Each row comes from the steps of one walk. Every step used is in the known rows, and no mark comes twice. Write the walk behind each row, first mark first.
(in the rows, 128 means zero)
Known rows:
G M K L S: [138 142 163 113 107 139 134 107 111 183 103 144 161 140 164 128 179 160
  60 119  95  75 122 131 101 125 136 104 124  96 141]
N C R: [172 139 201 111 102 136 120 150 105 158  36 108 179 126 151  92 118 133
  90 104 131 137 145 120 130  96 141 138 135 105 137]
W G M K: [135 123 135 127  97 145 143 119  80 196  68 127 168 122 171 115 149 130
  56 133 124 102 114 119 158 118 145 120 173 128 145]
J W G M K: [127 136 124 149  91 129 143 128  80 198  96 121 204 137 162 111 152  99
  53 143 120 103 123 119 161 124 160 111 164 140 136]
J W R C V L S: [141 167 196 130 102 152 120 156 156 122  77  83 199 147 135  97 172 138
  91 153 130  91 145 111 115  80 145 155 100  97 121]
W G M: [126 114 140 128 111 143 134 129 104 182  52 115 161 118 179 124 141 125
  71 120 124 110 118 122 174 116 159 126 185 130 120]
W G M Z: [143 122 156 127  82 134 137 115  94 203  59 111 173 115 170 125 162 110
  61 118 113 104 139 139 178 136 156 132 188 130 101]
W G: [134 126 145 114  98 145 117 142  89 177  45 100 145 116 173 122 160 135
  68 133 117 132 110 115 155 101 155 122 160 138 128]
M S L V: [140 163 189 108 108 135 134 123 104 162  35 110 153 129 152 127 194 171
  92 133 106 117 127 114 112 112 165 145 117 128 120]
R C V L S M: [149 128 196 137 109 164 141 132 157 136  34 110 167 118 142 106 167 182
 118 148 140  79 137 124 118  93 137 135 134  61 138]
V C R W G: [133 133 152 137  66 139 118 148 107 180  44  93 155 128 159 112 133 121
  92 126 129 121  87 106 164  90 140 154 144 129 134]
J W: [115 146 165 130 106 118 127 135 106 164  92 123 183 137 147 109 147 102
  69 119 101 121 139 118 128 103 164 127 137 140 118]
J W R C V L: [132 154 196 122 114 144 127 157 120 133  66  93 221 147 133  87 146 113
  89 146 131  96 136 116 119  85 138 166 118 111 134]
K M Z: [133 144 191  92  78 129 134 109  89 198  73 110 170 137 151 132 181 126
  68  91  81  91 133 123 120 114 159 129 151 108 114]
V L S M G: [154 128 176 118 100 137 126 133 141 157  59 130 137 134 127  96 182 170
  94 141 101  76 119 126 125 112 131 127 141  92 135]
N C: [154 137 190 118 103 144 136 133  89 169  51 117 168 126 160  95 128 137
  85 105 124 125 150 126 119  93 148 134 133 124 130]
J W R: [122 159 181  97 100 124 117 138 105 149  89 121 177 157 135  98 138 100
  71 124  99 130 132 106 117  87 157 148 129 139 116]
L S: [134 146 174 116 100 144 119 125 141 152  75 116 125 122 158 124 169 160
  72 118 105 116 140 115 122  93 157 127 128 114 112]
W G M S L V C: [142 144 150 154 100 149 149 125  91 197  26 103 163 130 174 130 172 166
  92 147 148  83 112 126 180 103 165 141 153 138 112]
K L V C N: [144 139 176 121 134 123 122 144  82 181  56 143 177 144 152 122 172 156
  52 130 125  90 104 131 137  68 156 144 139 126 136]
G M S L: [116 135 184 119 118 128 147 114 124 168  59 130 157 118 161 119 157 147
  97 118 113  88 119 141 131 134 147 139 155 114 116]
S L: [127 132 176 107 118 133 135 127 101 152  41 114 157 114 158 108 157 142
 102 120  97 132 101 130 110  99 148 138 144 117 130]
K M: [114 136 176  94 106 140 133 123  97 180  67 113 157 139 159 132 159 141
  79  95  93  97 113 109 116  94 162 124 148 109 133]
C R: [141 132 187 102 112 126 110 142 122 151  49 118 159 122 145 109 133 130
  80 109 112 132 124 114 134 100 142 142 148 109 135]
C N: [124 124 179 109 129 119 122 143 117 156  65 142 155 115 147 111 153 131
  51 123 118 118 114 132 141  86 153 147 173 119 130]
G M K L V: [145 145 165 109 122 135 145 104  70 188  73 152 196 152 158 126 172 152
  62 116  95  85 129 113 107 121 149 127 129 118 151]
N C V L: [162 123 206 125 122 143 134 151 116 151  48 103 203 119 137  93 155 144
  86 119 138  97 142 140 134  88 137 140 128  97 156]
C R W J: [118 136 185  93  72 125 114 131 124 130  45 114 154 122 152 108 134 120
 103 109 122 128  89  81 133  99 169 157 137 135 128]
V L S M K: [145 124 171 118  87 155 135 116 134 166  74 138 144 138 120  95 190 186
  91 152 103  82 117 124 116  97 121 116 130  83 162]
C V L S M: [147 117 195 118 114 142 128 128 171 135  52 122 158 120 120 116 185 176
 102 143 121  86 124 130 131  91 145 125 138  64 145]
L V C R W: [138 156 184 134  84 134 130 130 118 162  43 118 169 145 139 112 136 137
 100 108 116 114 123  86 138  79 155 179 118 128 130]
G W R C: [109 140 172 101 112 160 137 140 105 159  56 117 182 149 165  84 110 122
  90 120 132 120 143  97 119  86 147 154 123 130 105]
R C: [125 142 175 127 108 156 137 128  92 162  46 114 156 120 178 103 126 139
  89 115 122 114 141 113 114 100 140 148 142 125 120]
M K L S: [148 153 169  99  93 140 116 119  99 178  96 128 146 136 159 124 197 169
  56 130  88  98 111 124  80 110 134 101  99 104 149]

Write each row's walk:
[117 149 174  86 121 135 135 161  93 172  60 120 203 158 159  93 136 114
  61 118 131  78 109  99 118  84 160 156 149 108 113]
K M G W R C N
[116 133 145 117  73 143 127 133 102 175  56  98 147 122 169 123 162 122
  84 123  99 133  99 101 137 114 156 143 143 142 127]
R W G
[132 117 191 117 130 132 122 144 134 144  61 113 183 114 132 111 170 142
  75 125 118  93 122 134 139  93 141 146 140 102 152]
C V L
[118 141 190 101 123 149 136 143 118 142  51 113 205 136 157  96 113 118
  84 122 147 115 146 100 120  81 158 158 122 109 114]
G W R C V
[140 131 190 122 118 142 116 141 170 135  71 103 160 113 134 121 196 168
  75 132 119  90 132 131 136  88 146 135 122  88 138]
C V L S
[124 116 162 108 117 119 141 128 104 178  59 157 180 139 141  93 127 118
  86 120 119 100 128 113 131 117 160 121 151 116 121]
S M G W
[144 148 171 122 117 140 126 126  70 186  54 129 169 151 161 126 164 160
  72 116 112  94 119 119 121  78 153 134 114 135 135]
K L V C
[154 157 170  94 109 137 127 117  57 186  68 136 181 150 154 125 191 160
  56 127  88 109 118 107  85 108 147 122 103 125 159]
M K L V
[124 147 189 105 105 130 130 127 110 164  54 114 140 116 156 116 176 155
  91 129 105 112 110 134 111 119 144 135 128 121 123]
M S L
[161 148 184 129 114 134 129 137 100 152  10 105 177 132 144 106 145 157
 110 127 126 124 108 112 140  68 152 160 132 113 133]
S L V C R
[115 149 188  90  99 134 137 124 101 181  57  99 149 133 158 136 192 163
  97 115  93  89  95 124 101 116 155 121 130 103 128]
K M S L
[140 133 180 111  94 144 131 112 143 154  56 137 123 130 143 119 159 168
 100 128 107 113 134 114 117  97 157 117 145  91 120]
L S M
[144 142 177 136 132 127 141 141  97 157  25 129 174 124 145 107 165 157
  81 140 134 110  97 130 147  54 164 163 154 124 128]
S L V C N
[140 153 183 121  75 134 132 127 102 129   6 102 173 132 150 103 146 148
 134 127 138 121  73  79 139  67 178 175 121 139 127]
S L V C R W J
[131 144 184 148 132 122 155 127 119 174  44 145 175 129 149 119 165 162
  76 139 149  68 117 141 167  88 165 164 165 120 112]
G M S L V C N
[141 156 190 134 119 124 136 140 105 170  39 129 159 127 144 116 185 172
  70 150 141  90 108 135 147  75 161 161 138 127 121]
M S L V C N
[132 128 186 120  97 122 146  99 111 185  75 141 174 121 153 116 146 110
  67  95 100  92 159 141 151 133 150 146 176 119  99]
G M Z
[144 149 177 109 122 138 137 124  94 149  21 111 169 127 154 118 175 158
 103 124  97 138 118 108 113  91 167 148 132 125 127]
S L V
[121 134 160 149  67 135 132 135 130 196  64 111 155 131 162 123 134 126
  87 124 145  78 105 117 186 125 142 155 154 126 119]
V C R W G M S
[133 167 188  93 103 140 141 120  97 178  38  96 162 146 155 145 211 179
  99 120  93  94 112 103 102 106 175 131 118 109 126]
K M S L V
[164 140 208 118 113 132 134 138 102 152  46 113 188 111 155 108 131 134
  78 106 140 121 153 128 122  89 159 137 132 101 139]
N C V
[123 139 182 130  80 128 127 133 125 163  61 120 157 134 143 102 118 121
  98 103 116 110 107 108 137  87 136 169 131 120 132]
V C R W
[142 152 175 102  93 155 138 133 125 153  49 130 160 155 153  81 125 145
 104 139 132  98 142  93 105 100 150 138 121  99  97]
L S M G W R C
[123 142 171  81 116 124 120 144 103 162  75 133 174 151 144  85 128 107
  59 113 112 112 128 102 126 100 154 150 129 139 112]
M G W R
[126 134 179 129 124 140 134 147 105 155  47 129 166 113 170 101 134 136
  66 129 136 110 126 126 129  89 144 155 167 117 122]
R C N
[136 153 182 124  70 136 125 126 108 141  29 115 162 139 149 108 134 141
 105 116 144 110 101  68 154  65 181 176 122 150 124]
L V C R W J
[154 156 166 121 103 140 134 116  46 202  71 140 177 155 154 116 171 165
  57 131 109  85 113 116 105  82 139 130 103 132 158]
M K L V C
[139 127 177 103  93 136 145 103  82 177  60 158 153 132 135  99 142 148
  83 134 104 109 117 115 105 103 136 122 150 102 159]
S M K
[131 141 134 120  67 147 134 114 108 195  95 116 161 140 177 138 197 149
  74 132  90  88  88 115 111 141 142 108 122 111 140]
R W G M K L S
[133 133 157 110  73 134 110 149 117 165  41  90 159 123 158 120 152 118
  92 124 106 144  94  97 145 116 148 147 146 123 135]
C R W G
[131 128 172 123 108 154 116 137 158 152  76 106 137 128 142 108 192 170
  79 130 103  93 129 128 135  92 134 131 125 111 130]
V L S
[133 167 184 121  97 145 146 118  85 193  40 101 158 151 155 137 192 182
  99 122 115  70 106 111 122  81 168 138 115 117 125]
K M S L V C
[125 121 147 150  79 138 136 136 120 185  50 109 171 128 165 115 114 112
  98 114 136  98  97 112 185 104 143 157 170 122 126]
V C R W G M
[ 97 112 155 105 109 137 129 132 110 153  61 127 173 125 164 100 135 123
  77 117 147 114 117  99 158  84 188 122 141 158 110]
G W J
[142 132 182 128 105 131 118 140 112 167  52 122 155 127 147 101 114 133
  80 114 135 109 120 123 154  73 135 149 147 115 134]
V C R
[159 143 176  89 105 137 139 105  56 188  50 156 179 157 139 119 180 170
  82 138  90 104 112 105  81 110 147 113 120 102 166]
S M K L V
[120 136 181 120  66 130 121 131 113 143  47 117 150 127 151  97 114 125
 103 112 145 103  83  91 152  74 162 165 136 142 129]
V C R W J
[106 129 153  89 101 125 131 134  85 173  66 117 185 140 168 111 152 119
  69 102 132  76  98  87 142  96 196 113 142 144 115]
K M G W J
[141 138 149 152  84 144 139 132 115 181  31 107 182 142 160 124 133 128
  99 119 137 102 114  90 186  96 164 168 157 129 123]
L V C R W G M
[149 153 205 109 106 169 119 148 156 120  51  88 162 131 145 101 169 169
  93 143 134  91 136 112 113  75 129 165 109  84 128]
W R C V L S
[142 130 164 147  51 127 136 120 111 202  57 106 182 125 156 116 134  97
  88 111 125  93 117 127 188 127 142 163 173 122 106]
V C R W G M Z
[156 150 185 130 108 136 122 137 106 164  34 117 167 139 143 111 132 149
  82 118 134 114 136 101 155  66 155 159 135 122 131]
L V C R
